Each row was made from one path, in order. Every step used is in the known rows, and no mark comes twice. Write each row's path.
Known rows:
fofo, mufe: [-26.4  -6.8 -30.7  -3.0   7.7 -35.6   6.1  -7.2  -4.7  -6.9 -18.3  11.8
  29.0 -44.5  21.4 -17.5  -0.9 -35.7  35.5  26.5   7.0  -3.5 -15.4   5.8
  24.1]
fofo, mufe, bulel, fuzu: [-28.6 -13.2 -37.8   1.6  25.5 -22.7   5.5 -13.1   9.9  26.5  14.8  13.6
  31.1 -40.5   9.7 -29.0   7.8 -23.4  16.3   0.2 -21.3  24.0 -23.5  11.0
   7.2]
fuzu, gorud: [-16.8   3.3  13.6 -24.8 -24.0 -35.5  16.5  13.7 -35.5 -21.5 -17.1  17.0
 -15.1 -19.0 -19.1   1.4  15.4  22.5   8.7  30.2 -26.6 -19.4  12.7  24.8
  -4.3]
bekefif, gorud, fuzu, bulel, mufe: [ 17.2  19.8   1.8 -17.9  13.0 -12.2  12.1  22.4   1.7   3.7  27.0  42.0
   7.8 -19.8   5.0  46.5   0.3   6.1  28.3   1.7 -40.1   0.7   1.7  35.5
  -7.7]
gorud, bulel, bekefif, fuzu, fofo, mufe: [-13.4   3.6  22.3  -7.5   2.3  20.4 -14.1  27.8  10.7  10.8   2.4 -13.4
 -25.0  34.8  19.9  -3.9 -16.8   6.5 -11.7 -30.9  10.3  -0.5  -0.8 -26.0
  -8.1]
gorud, fuzu, bekefif, bulel: [ 33.4  11.9  -1.3   7.1  13.1  33.1 -45.5  15.3  -1.7 -10.5  20.5  11.8
 -18.3  35.9  -7.8  46.7 -27.4 -11.2  12.3   3.5  19.2  20.6  25.8   3.4
 -37.7]
bekefif, mufe, bulel, gorud, fuzu, fofo: [ -7.1  -5.8 -30.1  22.4   8.3  -6.5   0.4   4.1  20.7   8.7  27.4  27.9
  16.5  -0.3  32.5  -6.7 -10.5  16.0 -19.7   4.2 -10.0   7.0   3.7  10.4
  14.6]
fofo, mufe, bekefif, gorud, bulel, fuzu: [  2.8   4.3   9.8  -3.3  25.7 -35.2  -3.4  -8.9  10.9   7.8  -6.3 -10.3
   8.1 -37.9  17.1  -6.1  -0.2 -15.3  24.1   8.2 -57.6 -29.2 -13.1  -3.8
  25.9]
fofo, mufe, bulel: [-17.2 -20.2 -34.8   7.1  28.6 -42.2  18.7  -6.0  14.3  21.4  -2.6  13.5
  31.6 -46.0  16.3 -41.0 -13.0 -29.9  10.4  14.3  -5.2   1.9  -2.0  -3.4
  17.9]
bulel, gorud, mufe, bekefif: [ 17.9  32.7  -2.7  13.3  -7.7 -32.5 -25.9 -45.6  11.8 -18.0 -34.8  -9.8
  -0.7 -19.1 -12.0  18.2  30.9  30.0   4.6  19.4 -29.2 -28.6  -9.6  20.6
  32.8]
gorud, mufe, bulel, bekefif: [  8.6   2.3 -20.4  -7.8  16.0 -10.2 -24.6 -28.8   7.1  -3.4  -3.9 -17.4
  19.0   0.6  -6.5   6.4  -9.8  17.6   0.1   5.5   1.0  -3.8  -0.9   7.3
  17.7]
bulel, gorud, bekefif, fuzu, fofo, mufe: [-30.7  21.0  -2.8   2.1 -24.5   1.3  -7.8  -1.3  -3.1  -0.6 -13.7  -1.5
 -17.5   5.2 -15.9  16.2  33.6  -6.9 -11.1 -14.5  -4.3 -19.1   0.1  -0.2
  21.9]
bekefif, bulel: [ 41.2   1.7  14.2  16.3 -14.8  13.8  21.7  19.7   4.1   7.6  -1.4  36.8
   3.7  17.1  17.7 -14.7 -19.9   6.6  32.8  -5.1  19.9  23.1  37.0   4.6
  22.3]
gorud, bulel, mufe, bekefif, fuzu: [ 18.0   8.7   2.2  27.2  19.3  18.5 -24.8  22.0  38.7 -10.3   5.9   0.8
   4.9   4.2  22.3 -14.4 -10.7   0.3  13.6 -18.9  -8.0  12.2 -12.6   1.2
   9.7]
mufe, bekefif, bulel, gorud: [ 57.3  18.7  42.6  33.2  -3.1   6.3   3.6 -21.8   9.9  -2.3 -37.9 -12.0
  -6.6  13.9 -11.2 -12.5  -4.3  20.3  -3.3  -6.2 -19.4 -25.1  33.0 -16.1
  23.3]
bekefif, fuzu, bulel: [-12.8   5.6  36.5  23.8   6.5  53.3  10.7  29.3   1.1 -22.6   6.8  32.7
 -22.0  26.2 -19.0   2.8   7.0 -16.1   5.1  10.5  43.7  44.3  -2.1  19.8
 -36.8]
gorud, fuzu, fofo, mufe, bulel, bekefif: [-30.0 -24.0 -32.5 -28.8   9.7  -8.8 -15.1   0.0 -20.3  13.4  38.7 -15.5
   8.8  20.7   0.0  15.4  -5.0  -4.2 -24.7  -1.7  15.9   5.1 -24.2 -10.9
 -35.9]
bekefif, gorud, fuzu, fofo, mufe, bulel: [-13.4 -26.7  -3.4 -30.6   2.4 -35.8  34.4  21.8  -8.7  25.6  44.5  33.9
  12.7 -13.6   9.0  25.1   5.5  11.7   1.4  21.6 -22.8 -11.2   4.6  19.5
 -10.1]
fofo, mufe, bulel, bekefif: [-15.0  -4.4 -20.5  -3.8  31.1 -23.6   2.1 -21.3   2.7  19.2 -25.2 -18.0
  29.0 -31.8   7.2 -27.7 -18.0 -25.6  -2.7  -7.6 -15.3 -18.4   2.7 -23.2
  16.3]
bekefif, fuzu: [-33.3  -0.8  31.6  15.9 -15.6  59.4  -0.8  23.1  -5.9 -41.3   2.6  41.9
   6.2  24.4 -10.5  14.3  26.5 -10.0  32.8  30.8  49.3  41.3  -5.2  42.6
 -16.6]
fuzu, fofo, mufe: [-44.7 -44.4 -32.7 -19.5 -24.1 -38.0  37.9   3.9 -25.5  13.2  -1.4  -8.5
  12.3 -24.1   9.8 -31.1   5.1 -11.5 -11.8  20.0  42.8  -2.8 -27.1 -20.9
  -4.2]
gorud, mufe, bekefif, fuzu, fofo: [-10.7 -21.9   4.9   1.8   5.0  15.9 -26.2 -12.3  -5.7 -41.9  14.0 -31.0
  -0.6  21.6 -15.3   9.8  21.6   4.2  -9.8  47.5  44.8   0.6 -37.4  11.2
  -1.7]
mufe, bulel, bekefif, fuzu: [ -8.7   0.3  34.2   8.8  10.2  52.4  -0.3  -2.8   1.2  -4.7 -14.0  -0.9
   9.0  28.2 -25.7  -4.0  -2.8   8.9 -15.8 -14.5  17.2  12.2  21.2  -0.1
 -18.6]
fofo, mufe, bekefif, gorud, bulel: [ 11.1  -2.8  12.0   0.5  28.9 -49.1   6.8  -4.0  12.2   3.5 -21.0 -11.6
  10.0 -42.5  23.7 -15.9 -16.2 -19.5  17.3  20.4 -44.1 -46.0   3.5 -13.6
  33.2]
fuzu, bekefif, bulel, mufe, fofo: [ 30.1  -9.4 -19.3   4.8  15.8  20.8  -0.4   0.6  17.1  15.9 -17.4 -28.5
   6.5  -9.6   6.0 -19.6 -19.9 -19.1 -22.3 -24.7  26.5  -3.8  10.8 -44.0
  -1.1]

Which path is each row?
[ 40.7   4.8  36.8  19.5  -2.5  37.7  -9.0 -18.0  -2.2 -10.7  -7.5 -18.0
   3.6  26.9 -13.3  -8.5  -3.8  10.3  13.3  -7.7  -4.9  12.8   6.2  -4.2
   3.7]
mufe, bekefif, bulel, fuzu
[  7.2  19.0 -15.0   0.0   8.0 -40.7  18.1 -22.9  19.7  17.1  -4.4  -2.7
 -17.3 -17.4   0.3 -16.1  14.5  22.1 -31.7 -12.0 -13.6  -0.4 -18.9  -3.5
  -3.7]
fuzu, bulel, gorud, mufe, fofo
[ 18.7  35.1  13.5  21.6  -8.8 -20.8  26.7 -10.1   8.1  14.9 -34.6  22.4
 -28.5 -18.8 -16.9  -7.5   0.7  17.9 -10.6 -17.3 -17.7   1.3  15.1   1.8
 -14.1]
fuzu, bulel, gorud
[-28.2 -30.7 -36.7 -10.9 -11.2 -47.4  33.5  -6.3  -4.4  42.0   0.3 -19.9
   0.6 -18.9  -3.6 -35.8   1.7  -4.1 -44.0 -13.4   5.0 -22.5  -2.4 -34.6
   9.3]
fuzu, fofo, mufe, bulel, gorud, bekefif
[-10.9 -10.4 -32.2   2.9 -13.8  26.3 -18.4   0.2  -7.6  -7.7  22.9 -20.0
  11.8  18.3   9.4  -6.5 -25.7 -12.9  -9.7 -19.9   5.6   9.0   6.0  -0.7
  21.4]
gorud, bekefif, mufe, bulel, fuzu, fofo
[-27.3  -9.2  15.8   1.4  37.7 -13.8 -14.6   0.4  -9.5 -29.1 -14.9 -22.4
   0.6 -21.0 -10.6 -10.2  16.9 -39.0  -0.1  41.1 -14.0 -30.5 -24.5  -6.5
   6.2]
fofo, mufe, bekefif, fuzu, gorud
[  8.0   0.0 -21.1 -12.8 -18.9  17.0  -9.9   9.5 -13.4  20.4  22.6 -20.1
  -7.3  29.2   2.9  -0.3 -12.0 -19.1   8.6 -39.7   2.2  12.2   6.4 -17.4
  26.0]
gorud, bekefif, bulel, fuzu, fofo, mufe
[-30.9  -1.3 -15.3  -4.5  -7.5  45.1 -29.0 -21.2  -6.7 -19.3   4.9 -20.7
  11.1  -7.0   5.0   6.0  15.3  -9.8  -2.3  -6.1  12.4  29.1 -33.0   4.9
 -20.4]
bulel, fuzu, bekefif, mufe, fofo
[-18.2  14.3 -10.7  -6.5 -40.2 -16.5  -2.7  -7.6 -11.5   3.0  10.9  27.8
  -9.2  12.9  -9.0  33.6  36.2  38.8  -6.6   0.2  -6.8   6.8  -8.9  25.9
 -20.2]
bulel, gorud, fuzu, fofo
[ 12.7  14.5  23.6 -34.8  11.6  -9.5  22.0 -16.5  -8.1  10.0 -17.2 -34.3
 -12.1  -2.1  -5.2   3.6  -9.9  18.4 -28.3 -22.5 -16.8 -29.0  -1.0 -23.2
  -7.9]
fuzu, bulel, bekefif, gorud, mufe, fofo
[  7.9  -0.7  56.5  30.0  20.2  49.6  -5.2  -2.6  -3.6 -42.9 -18.4 -20.0
 -16.9  27.4 -37.3  -6.4  -0.2 -15.7 -13.7  21.5  29.9   6.7  -2.3  -5.6
 -35.9]
mufe, bekefif, fuzu, bulel
[-11.0 -39.8   2.0 -15.3  -4.6 -49.5  39.5   9.7  -5.3  24.6  -0.6 -26.2
  -6.5 -18.7  14.4 -31.9  -9.9   2.8 -27.2  12.3   0.4 -38.7  -8.4 -38.4
   3.4]
fuzu, fofo, mufe, bekefif, gorud, bulel
[ 16.5   1.7  -4.4 -10.3 -40.2  35.3  -7.0  10.0 -20.6   9.6  20.0 -14.1
 -12.9  47.3  -8.5   6.8 -11.3   0.7   8.6 -40.9  12.8  20.6  18.4  -7.8
  12.6]
gorud, bekefif, bulel, fuzu, fofo
[ 18.8  -9.6  52.0  -8.3 -18.9  -5.4  20.6   0.6  -4.1   1.9  -2.3 -14.6
 -12.8   5.1  -8.9   2.7   2.1  37.4  -7.3  -0.6 -29.8 -24.4   7.5  -3.8
  -6.8]
mufe, bekefif, gorud, bulel, fuzu, fofo
[-49.7 -32.0  24.8   1.2 -35.1  50.9  24.4  31.9 -19.6 -23.1  17.1  22.9
  -6.2  35.9 -15.8   2.1  31.2   4.0  -7.3  25.6  76.2  38.4 -17.6  18.9
 -35.0]
bekefif, fuzu, fofo
[ -8.9  25.5 -18.6   2.8   1.2   1.9 -37.4 -19.5  10.7 -11.5   2.0   3.1
  -2.2  -0.8  12.1  33.6  17.9  10.9 -18.6   0.7 -17.9  -8.6  -8.9   8.8
 -11.1]
bulel, gorud, fuzu, bekefif, mufe, fofo
[ 24.5  -1.1 -34.0 -11.8  -6.4  17.0  -3.7   4.1   4.2   2.0   9.3 -25.5
  22.7  14.7  21.8 -17.6 -17.4 -19.5   4.8 -43.5   8.2  -0.2   9.1 -17.4
  44.7]
gorud, bekefif, bulel, mufe, fofo
[ 25.5   9.3  35.1  -7.9 -21.7 -28.9  33.5  32.8  14.0  10.6  -1.0  54.5
  -6.0 -16.6  27.8  13.6 -14.8  35.9  40.8   4.0 -36.8 -12.0  41.6  28.2
  21.3]
bekefif, gorud, bulel
[  0.9  10.4  -8.7  -1.0   1.2  26.2 -53.4   0.1 -15.5 -32.3   7.6   5.5
 -10.0  17.1 -21.0  55.4 -12.3 -12.4  13.6  20.4  24.9  16.6   5.9  16.5
 -50.0]
gorud, fuzu, bekefif
[ -7.9 -10.9 -37.7  -7.6  15.6 -12.0  34.4  -6.8  11.3  10.0   0.6 -13.7
  20.3 -30.6  12.1 -45.3  -0.4 -11.5 -25.9 -27.5  14.9  17.6 -39.6 -17.1
 -14.5]
fuzu, bulel, mufe, fofo
[  7.4  43.1  -0.6   9.7 -12.8   0.7 -40.6 -18.3   0.4  -9.0 -18.1  18.2
 -19.6   0.7 -23.4  55.6  19.4  15.9   2.3   1.3 -21.8  -7.1  12.1  20.8
 -23.7]
bulel, gorud, fuzu, bekefif
[ 26.7  15.2  -0.8 -11.8  -5.4   1.1  -6.4  17.2  -1.3  17.7  38.5  21.7
 -17.3  17.6   3.9  12.0  15.4  26.3  26.8 -10.3 -37.4  26.8  -3.7  24.9
  19.3]
bekefif, bulel, fuzu, gorud, mufe
[ 47.5   4.0  19.2  21.1   0.1  27.2  -7.4   7.5   2.2   4.7 -33.1  -6.0
 -22.7   8.8 -14.3   3.1 -37.1 -11.8  -1.3  -4.6  30.6  -2.5  49.9 -31.7
 -12.4]
fuzu, bekefif, bulel
